In the rows, zero is written as 128.
Known rows, with every step that occurs
neza -> lopor: [144 135 142 118 171 126 124 125 158 140 117  92 134 147 110 122 116 144
 132 110  90 138]
tutim -> vopapu: [162 122 109 138 181  83 136 106 124  94 116 116 129 129  83 132 128 135
 125 161 140 159]
tutim -> vopapu -> bula: [146 107 127 102 125 101 130 117 114 122 141 109 126  93  51 109 132 130
 125 200 128 166]
lopor -> kopu: [127 130 140 143 142 145 159 127 159 166 134 134 131 115 120 124 121 116
 110 100 109 121]
sume -> bula -> neza: [ 85 154 160 162 129 108 116 117 154 132 115 165 127 134 109 172 104 109
 146 159 156 145]
kopu -> bula -> sapi: [111 150 136 180  58 183 117 134 148 112 148 167 106 105  82 157 141 171
 120 139 111 116]
sume -> bula -> kopu -> lopor -> neza: [132 176 172 203 168 175 135  10 176 127 128 137 152 121  94 125 138 135
 155 148 102 129]
bula -> sume: [122 131 138 131 121 127 144 106 140 146 114 133  99 134  85 173  84 146
 114 128 120 121]
neza -> bula -> kopu: [115 194 157 130 103 170 127 161 116 140 200 145 149  98 117 140 140 114
 147 130 111 159]
bula -> kopu: [117 148 128 141 127 174 104 117 119 138 174 132 141  92 120 148 125 119
 135 106 136 139]
bula -> sapi: [109 140 141 145 102 161 116 156 129  99 105 146 120 114  88 152 130 154
 136 149  90 118]
sume -> bula -> kopu -> lopor: [122 170 152 182 133 156 109  54 176 134 181 165 163 130 100 133 138 156
 145 157 113 128]
kopu -> bula: [127 136 124 169  78 150 125 108 148 144 179 150 110 117 123 133 141 147
 112 121 150 123]
sume -> bula: [108 150 160 153 138 103 146 106 158 100 141 148 178 142 105 134 140 137
 143 189 120 139]
vopapu -> tutim: [130 114 166 126 107 102 148 150 118 136 148 158 118 124  74 143 104 109
 157 128 126 129]
sapi -> gumaru: [128 146 114 126 128 155 109 146 115 130 125 133 178 125 103 130 156 153
 138  95 127 127]
bula -> kopu -> lopor: [139 149 123 160 125 178  95  69 151 155 169 147 126 116 111 130 126 143
 131 109 121 121]
vopapu -> bula: [115 113 142  96  74 144 121 136 120 149 154 118 120  94  90 104 133 126
 126 168 113 136]
vopapu -> lopor -> neza -> bula: [154 195 208 138 141 136 158 116 143 137 126 113 142 153  89  93 132 125
 147 151  70 178]
neza -> lopor -> kopu -> bula -> sume: [131 146 162 170 121 160 162  84 200 199 159 136  90 127  61 172  77 162
  89  84 104 116]
kopu -> bula -> sume: [123 140 136 167  77 145 143  86 157 161 162 154  83 126  78 180  93 162
 101 119 142 120]
sume -> bula -> sapi -> gumaru: [ 92 178 150 166 111 162 117 151 140  79 110 166 206 122  53 155 168 185
 155 159  84 123]

Rows
[138 137 159 132 181 144 152 121 180 176 124 100 138 133 107 121 109 128
 113  81  79 126]
neza -> lopor -> kopu
[118 140 145 129 165 126  99 133 157 166  98 106  95 141 109 160  84 116
 135  90 125 142]
bula -> neza -> lopor
[116 197 184 155 106 175 159 157 131  97  91 137 121 115  82 134 145 134
 150 166  53 136]
lopor -> neza -> bula -> sapi
[ 99 142 141 186  87 166 122 116 168 202 159 167  73 102 117 168  97 102
 102  73 168 122]
lopor -> kopu -> bula -> neza
[128 210 164 167 109 198 127 139 140 114  95 152 158 126  57 124 173 173
 157 130  45 116]
kopu -> lopor -> neza -> bula -> sapi -> gumaru
[100 128 150 117  56 175 112 159 122 119 127 138 115  83  50 130 133 154
 132 184  80 124]
vopapu -> bula -> sapi
[102 158 183 162 184 128 139 112 204 179 118 129 137 136  90 156  91 113
 128 111  99 139]
sume -> bula -> neza -> lopor -> kopu
[148 159 146 186 161 193 121  27 156 149 117 115 119 113 107 121 129 125
 142 107 107 124]
bula -> kopu -> lopor -> neza
[164 188 196 146 177  99 175  77 145 127 103 117 111 152  14 148  90 146
 131 178  79 190]
tutim -> vopapu -> lopor -> neza -> bula -> sume
[172 138 149 182 139 127 138  73 179 167 187 147 132 131  57 114 119 157
  92 120 129 170]
tutim -> vopapu -> lopor -> kopu -> bula
[116 141 162 141 175 147 126 132 180 201 112 112 101 128 106 153  82 102
 116  66 108 128]
bula -> neza -> lopor -> kopu
[107 189 166 134  80 155 138 199 124  94 131 161 126 119  89 143 146 149
 143 171  63 135]
neza -> bula -> sapi
[129 134 134 133  85 191  91  76 146 176 192 139 125  92  84 110 130 141
 131 141 109 128]
vopapu -> bula -> kopu -> lopor
[126 187 183 143 129 136 185 108 138 142 101 127  98 132  70 161  98 126
 133 148  83 138]
lopor -> neza -> bula -> sume
[140 189 183 157 130 144 175  79 162 157 103 139  91 149  67 146 100 143
 131 152  72 126]
kopu -> lopor -> neza -> bula -> sume
[118 145 143 161 120 144  96 114 173 177 140 125  82 134 103 160  94 134
 124  78 140 137]
kopu -> bula -> neza -> lopor
[119 155 159 184 102 193 130 128 192 154 149 147 117 109  68 148 122 169
 105 102  72 110]
neza -> lopor -> kopu -> bula -> sapi
[144 135 170 135 152 141 137 108 169 180 150 131 148 139  93 107 106 140
 111 103  94 153]
vopapu -> lopor -> kopu
[139 143 151 170 129 165 148  99 196 188 177 128 118 123 103 125 122 144
 102  75 106 122]
neza -> lopor -> kopu -> bula
